Each row was made from one small tree. The marks that hang from a mark follow it in brackets, in the order of their numbers. Every link used is in the known rows. Write each row's tree.
In the rows, 128 means zero.
Known rows
q_542{q_604{q_188 q_298 q_668{q_459 q_875}} q_663}: [101  77  67 146 121 129 144 164 107 127  97 128  96  53  94 115 154 127
  87 116]
q_188{q_604{q_542{q_663} q_668{q_459}} q_875{q_298}}: [153 122 108 140 123 161 112  72 113 147 148 156 141  74 131  99 160 102
 124 108]
q_188{q_604{q_298} q_875}: [111 141 118 144  99 132  92 116 139 144 162 150 156 151 112 122 124 139
 184 121]
q_604{q_188{q_875} q_298 q_542{q_663} q_668{q_459}}: [141  61 105 166 134 110 132 147 120 111  80 134  97 163  79  71 132 110
 165 112]
q_875{q_298}: [121 191 174  85 131 135 124 112 122 130 146 107 183 163 148 169  98 143
 132 144]
q_604{q_188 q_298 q_668}: [104 113 119 150 113 104 154 142 106 124  99 122 115 189  82 157  92 116
 111 152]
q_875{q_188{q_604{q_542 q_668{q_459}}} q_298}: [158 160 137 111 104 115 178  64 125 128 138 148 122 120 124 139 146  94
  85 145]
q_875{q_188{q_604} q_298}: [118 212 140  94  75 111 115  85 118 162 186 135 178 134 162 163 109 109
 131 151]
q_542{q_604{q_188 q_298}}: [ 88 140 112 142 104  95 107 177  99 138 132 134 126 142 130 159  99 131
 160 146]
q_459{q_668{q_875{q_188{q_604{q_542{q_663}}} q_298}}}: [144 153 110 116 113 140  88 128 169 203 171 155 114  64 241  90 149 106
 101 110]
q_604{q_542}: [149 160 198 111 193 127 125 141 160  91 129 100 131 176 160 159  98 157
 149 130]
q_604{q_298 q_542}: [136 150 177 133 179  95 119 155 157 107 103 115  95 182 156 118  92 144
 166 117]
q_542{q_604{q_668{q_459}} q_663}: [126 134 127 111 176 172 138 105  77 120 136 146 158  51 116 181 135 110
  75 118]
q_668{q_459 q_875{q_188{q_604{q_542{q_663}}} q_298}}: [150 166 132  98 120 106 117 119 171 136 148 122 120  60 180  80 159 129
 130 103]
q_542{q_604{q_188 q_668{q_459}} q_663}: [116 110 101 128 141 142 139 136  74 119 130 143 147  76  97 179 129 103
  87 136]
q_188{q_875}: [128 140 166 102 138 166 112 115 135 105 159 105 201 194 110 156 116 165
 172 136]
q_663{q_542{q_604}}: [133 172 176 117 160 139  90 143 116 127 157 127 141 117 182 202 113 139
 123 147]
q_459{q_668}: [133 143 164  88 172 167 143 136 149 132 146 150 172 180 140 190 112 141
  99 141]
q_663{q_542{q_604{q_298}}}: [120 163 157 137 146 105  86 155 113 145 129 141 104 118 175 162 108 127
 142 133]

Which tree is each row?
[133 126 144 131  88 121 102 143 133 129 141  98 153 202 140 114 114 147
 195 153]
q_604{q_188{q_875{q_298}} q_542}
[131 162 148 154 153  93 103 139 165 133 132 145  87 136 163 121 109 129
 162 114]
q_188{q_604{q_298 q_542}}
[149  90 111 137 115 134 129 115 102 123 112 120 140 144 102  95 138 110
 144 129]
q_604{q_188{q_875{q_298}} q_542{q_663} q_668{q_459}}
[109 107  78 117  98 154 142 133  91 141 128 117 138  33 120 138 159 126
  68 135]
q_542{q_604{q_188 q_668{q_459 q_875{q_298}}} q_663}
[150  87 150 124 178 131 196 134 178  71  62 103  65 136  85  95 154 166
  87 112]
q_604{q_298 q_542 q_668{q_459 q_875}}
[ 91  80  73 173  70 145 117 132  68 150 136 136 133 143  91 142 122 118
 140 151]
q_542{q_604{q_188{q_875} q_298 q_668}}
[147  92  98 170 146 134 113 101 132 135 117 168  98  92 105  73 153 102
 148  88]
q_188{q_604{q_298 q_542{q_663} q_668{q_459}} q_875}
[134 102 110 182 120 142 113  98 131 144 136 150  96 136 123 104 135 118
 145 118]
q_188{q_604{q_298 q_542 q_668} q_875}
[146  99 120 146 154 129 179 122 186  96  95 134  56  89  94 101 171 151
  81 108]
q_188{q_604{q_298 q_542 q_668{q_459 q_875}}}
[133 163 160  48 104 125 179 109 160  95 129  92 174 149 108 126 148 167
 112 140]
q_668{q_459 q_875{q_188 q_298}}
[143 137 124 125 142  80 121 149 188 121 117 135  77  78 156  55 153 129
 153  86]
q_668{q_459 q_875{q_188{q_604{q_298 q_542{q_663}}}}}
[129 149 138  68  96 159 151 122 157 162 151 120 169 155 170 139 135 146
  84 147]
q_459{q_668{q_875{q_188 q_298}}}
[131 101 109 159 105 141  91 118  93 157 131 110 138 142 153 103 114 102
 149 134]
q_604{q_188{q_875{q_298}} q_542{q_663} q_668}
[133 153 166  59 136 145 172 122 168  89 120  94 168 131  99 137 153 186
 109 134]
q_668{q_459 q_875{q_298}}
[122 100 120 170 129  93  63 180 135 138 115 120 111 176 148  66 100 123
 225 107]
q_604{q_188{q_875} q_298 q_542{q_663}}
[104  99  93 141 109 114 176 142  85 112  99 149 111 128  60 164 133 116
  98 148]
q_542{q_604{q_188 q_298 q_668{q_459}}}
[ 88  81  59 183  88 141  77 139  52 174 139 142 135  97 123 116 116  93
 149 125]
q_542{q_604{q_188{q_875} q_298 q_668} q_663}
[140  91 122 156 163  84 151 158 126 104  66 135  72 144  96  98 115  99
 128 112]
q_604{q_188 q_298 q_542{q_663} q_668{q_459}}
[128 128 147  96 130 158 174 100 139 104 135  80 147 145 120 161 127 148
  68 146]
q_604{q_668{q_875{q_188}}}
